What can hang from each mark:
z954: z7
z495: z911 z954
z911: z7
z7: z105 z823 z911
z982: z880 z911 z954
z105: z495 z982

Every row comes from one small tree of marks. The marks that hang from a mark follow it in brackets, in the order of their numbers. Every link used is in the known rows. Which tree was each row made from?
Known rows:
z105(z982(z911)): -0.255,-0.378,0.298,0.137,0.092,-0.037,2.798,-1.954,-0.254,-0.195,0.887,-0.306,0.031,-0.114,0.295,0.253,0.175,0.539
z911(z7(z105 z823)): 0.355,-0.182,-0.375,-0.347,0.281,-1.051,-1.642,-0.121,-0.814,-0.019,-0.356,0.093,-0.006,2.549,-1.756,0.205,-0.236,0.902
z495(z911(z7(z105(z982) z823)) z954): 0.566,-0.317,0.499,0.180,0.798,-1.028,-1.029,-3.338,0.015,-0.306,-0.494,-0.042,-0.311,2.573,-1.271,0.879,3.314,2.083
z982(z880 z911(z7)): 0.446,0.069,-1.271,-0.043,0.614,-0.883,3.992,0.007,-0.160,-0.527,0.212,-0.469,-0.060,1.015,0.122,0.174,-0.831,-0.230
z7(z105(z495 z982) z823 z911): 0.094,-0.862,-0.341,-0.189,0.034,-1.162,-4.159,-2.085,-1.049,-0.245,-0.339,-0.131,-0.375,1.361,-1.893,0.451,-0.183,0.903
z911(z7(z105(z495 z982(z954)))): 0.507,-0.587,0.457,-0.289,1.036,-0.210,0.514,-1.547,-0.746,0.225,0.352,-0.134,-0.425,1.344,-0.925,-0.288,-0.036,0.693
z495(z911): 0.107,0.012,0.314,0.039,0.365,-0.095,0.144,-3.127,0.307,0.059,-0.095,-0.005,-0.246,0.113,0.198,0.184,1.000,-0.017
z7(z105(z495) z823 z911): 0.224,-0.570,-0.540,-0.271,-0.058,-1.194,-4.250,-0.436,-0.893,-0.204,-0.340,-0.004,-0.390,1.450,-2.030,0.419,-0.180,0.346
z495(z911 z954(z7(z105(z982(z880))))): 0.415,-0.241,0.011,0.253,-0.097,-0.567,0.722,-4.470,1.095,-0.694,-0.334,-0.166,-0.160,2.026,-0.883,0.761,2.753,2.110
z105(z495 z982): 0.235,-0.829,0.189,0.128,0.097,0.688,0.212,-2.102,-0.397,-0.031,0.025,-0.121,-0.409,-0.101,0.490,0.080,-0.023,-1.728
z954(z7(z105 z911)): 0.067,-0.088,-0.065,-0.323,-0.212,-0.471,-1.626,-1.812,0.402,-0.299,0.190,0.100,0.164,1.805,-1.236,0.258,-0.175,1.111
z7(z105(z495(z954) z982) z823 z911): 0.265,-0.858,-0.116,0.061,0.134,-1.230,-4.115,-1.460,-0.752,-0.433,-0.405,-0.144,-0.401,1.706,-1.985,0.806,1.433,1.574
z495(z911(z7(z105 z823)) z954): 0.651,-0.146,0.373,0.122,0.733,-1.046,-1.102,-2.282,0.124,-0.290,-0.478,0.003,-0.327,2.627,-1.385,0.857,3.308,1.742
z105(z495 z982(z911 z954(z7(z823)))): -0.268,-0.964,0.672,0.074,-0.935,0.460,2.138,-3.009,-0.136,0.037,1.928,-0.313,-0.709,1.114,0.013,-0.066,0.603,0.563
z105(z982(z880 z911 z954)): -0.398,-0.304,-0.229,0.151,-0.002,-0.691,3.653,-2.134,-0.128,-0.217,1.205,-0.705,-0.314,-0.523,0.122,-0.336,-0.254,3.053
z495(z954(z7(z823 z911))): 0.150,-0.112,0.147,0.295,-0.718,-0.513,-2.787,-0.502,0.770,-0.555,0.006,0.079,-0.043,2.421,-0.658,0.871,2.622,1.588
z954(z7): -0.033,-0.071,0.030,-0.081,-0.868,0.410,0.032,-1.495,0.721,-0.175,0.328,0.159,0.093,1.560,-0.023,0.099,0.017,-0.178
z982(z911): -0.087,-0.053,0.075,0.041,-0.010,-0.100,3.365,0.191,-0.079,-0.155,1.111,-0.226,0.012,-0.015,0.129,0.212,0.220,-0.168
z105(z982(z880 z911(z7))): 0.151,-0.292,-0.766,0.065,0.588,-0.678,3.273,-2.097,-0.322,-0.505,0.191,-0.527,-0.031,0.699,0.297,0.212,-0.659,0.488
z105(z495(z911(z7(z823)) z954) z982): 0.724,-0.884,0.560,0.356,0.608,0.130,-0.777,-3.920,-0.099,-0.213,-0.360,-0.100,-0.737,1.804,0.149,0.743,2.773,-0.908
z911(z7(z105)): 0.513,-0.069,-0.052,-0.354,0.977,-0.566,0.169,-0.131,-0.534,0.031,-0.232,0.057,0.078,1.643,-1.130,0.009,-0.271,0.365

Write each row's tree:
0.887,-0.569,-0.464,-0.068,1.090,-0.543,0.630,-1.047,-0.464,-0.392,-0.667,-0.218,-0.242,1.798,-0.923,0.308,0.451,-0.034 => z911(z7(z105(z495(z954) z982(z880))))
0.905,-0.549,0.307,0.266,0.482,0.095,-0.843,-1.833,0.093,-0.163,-0.361,0.040,-0.746,1.907,-0.058,0.646,2.790,-1.576 => z105(z495(z911(z7(z823)) z954))
0.547,-0.360,0.012,-0.233,0.762,-0.220,3.547,0.103,-0.584,-0.142,0.961,-0.179,-0.168,1.315,-0.639,0.194,-0.002,-1.088 => z982(z911(z7(z105(z495))))
-0.126,-0.898,0.294,-0.198,-0.403,-0.751,-1.490,-3.768,-0.768,0.155,0.436,-0.192,-0.751,1.239,-1.911,-0.007,0.686,2.178 => z7(z105(z495(z911) z982(z954)) z823)
0.113,-0.337,-0.550,-0.264,0.316,-1.446,-1.030,-1.571,-0.879,-0.079,-0.179,-0.255,-0.231,2.232,-1.751,-0.087,-0.505,2.930 => z911(z7(z105(z982(z880 z954)) z823))
-0.430,-0.092,-0.782,-0.007,-1.375,-0.957,3.005,-1.230,0.450,-0.392,1.678,-0.555,-0.429,1.465,-0.627,-0.267,-0.241,3.257 => z982(z880 z911 z954(z7(z823)))
-0.193,-0.438,0.586,-0.234,-1.029,-0.261,-0.681,-2.922,0.254,0.245,1.218,-0.035,-0.660,1.816,-1.448,-0.332,0.828,2.529 => z982(z954(z7(z105(z495(z911)) z823)))
-0.314,-0.487,-0.207,-0.226,-1.385,-0.523,0.153,-2.751,-0.015,-0.412,0.750,-0.050,0.120,2.736,-1.673,0.473,-0.068,1.575 => z954(z7(z105(z982(z911)) z823))
-0.152,-0.239,-0.395,-0.313,-1.451,-0.496,-1.633,-1.494,0.148,-0.283,0.169,0.164,0.096,2.785,-1.847,0.309,-0.193,1.224 => z954(z7(z105 z823))
0.544,-0.867,0.732,0.397,-0.074,0.766,0.377,-4.778,0.720,-0.351,0.048,-0.077,-0.585,1.366,0.483,0.696,2.769,-1.052 => z105(z495(z911 z954(z7)) z982)
0.344,-0.770,-0.930,0.128,0.038,0.137,0.680,-2.176,-0.294,-0.367,-0.593,-0.383,-0.467,-0.126,0.437,0.024,-0.848,-1.423 => z105(z495 z982(z880))
-0.375,-0.390,-0.700,-0.180,-0.027,-2.206,-3.563,-2.223,-0.821,-0.263,-0.122,-0.432,-0.306,1.045,-2.275,0.002,-0.483,4.833 => z7(z105(z982(z880 z954)) z823 z911)
0.341,-0.248,-0.566,-0.169,0.649,-1.257,-0.805,-4.354,-0.362,-0.205,-0.762,-0.147,-0.303,2.056,-1.139,0.316,0.279,1.224 => z495(z911(z7(z105(z982(z880)) z823)))
0.813,-0.055,0.635,0.139,1.274,-0.678,0.387,-2.265,0.342,-0.249,-0.398,-0.004,-0.241,1.886,-0.876,0.670,3.261,1.299 => z495(z911(z7(z105)) z954)
0.934,-0.374,0.092,-0.163,1.048,-0.220,0.269,0.363,-0.391,-0.118,-0.263,0.042,-0.246,1.905,-1.034,0.270,1.001,-0.611 => z911(z7(z105(z495(z954))))
-0.323,-0.494,0.483,-0.207,-1.222,-0.272,2.597,-1.153,0.018,0.020,2.385,-0.253,-0.519,1.770,-1.417,-0.213,0.557,2.388 => z982(z911 z954(z7(z105(z495) z823)))
0.218,-0.138,0.447,0.354,-0.776,-0.272,-1.204,-3.371,1.126,-0.432,-0.038,0.104,-0.273,2.590,-0.498,0.916,3.547,1.261 => z495(z911 z954(z7(z823)))
0.557,-0.360,-1.638,-0.226,0.143,-1.280,2.716,-0.017,-0.696,-0.669,0.099,-0.437,-0.276,2.001,-1.190,0.330,-0.993,-0.325 => z982(z880 z911(z7(z105(z495) z823)))
-0.403,-0.344,-0.196,0.104,-0.560,-0.434,3.659,-3.070,0.310,-0.339,1.414,-0.590,-0.263,0.482,0.079,-0.261,-0.232,2.942 => z105(z982(z880 z911 z954(z7)))
-0.121,-0.935,0.854,0.097,-0.641,0.458,-0.426,-5.670,0.205,0.213,0.950,-0.153,-0.912,1.176,0.067,-0.125,1.206,0.722 => z105(z495(z911) z982(z954(z7(z823))))
0.244,-0.634,-0.379,-0.253,-0.472,-0.714,-1.901,-1.992,-0.638,-0.086,-0.274,0.034,-0.522,1.613,-1.945,0.341,0.374,-0.128 => z7(z105(z495(z911)) z823)
-0.187,-0.110,-0.257,-0.080,-1.021,-0.501,-3.587,-1.817,0.362,-0.264,0.104,0.148,-0.029,2.403,-0.622,0.463,0.154,0.703 => z954(z7(z823 z911))
0.304,-0.184,0.347,0.183,-0.656,-0.618,-1.060,-3.347,0.895,-0.464,-0.065,0.087,-0.206,2.816,-1.464,0.904,3.320,2.004 => z495(z911 z954(z7(z105 z823)))
0.786,-0.357,-0.090,-0.342,0.972,-0.134,0.214,-0.135,-0.630,0.016,-0.222,0.063,-0.218,1.662,-0.947,0.014,-0.290,-1.189 => z911(z7(z105(z495)))
0.422,-0.742,-0.684,0.179,0.322,0.034,0.817,-4.661,-0.011,-0.324,-0.675,-0.360,-0.648,-0.049,0.584,0.163,-0.057,-1.450 => z105(z495(z911) z982(z880))
-0.253,-0.350,-0.375,0.074,0.132,-1.082,2.510,-2.197,-0.466,-0.201,1.008,-0.644,-0.389,0.901,-0.233,-0.172,-0.216,3.075 => z105(z982(z880 z911(z7(z823)) z954))
0.464,-0.876,0.284,0.094,0.508,0.209,-0.831,-4.696,-0.487,0.052,-0.267,-0.070,-0.690,1.425,0.267,0.349,0.783,-1.730 => z105(z495(z911(z7(z823))) z982)
-0.255,-0.930,0.137,-0.172,-0.669,-0.721,0.559,-1.657,-1.014,-0.006,1.220,-0.335,-0.585,1.198,-1.922,0.043,0.181,2.088 => z7(z105(z495 z982(z911 z954)) z823)
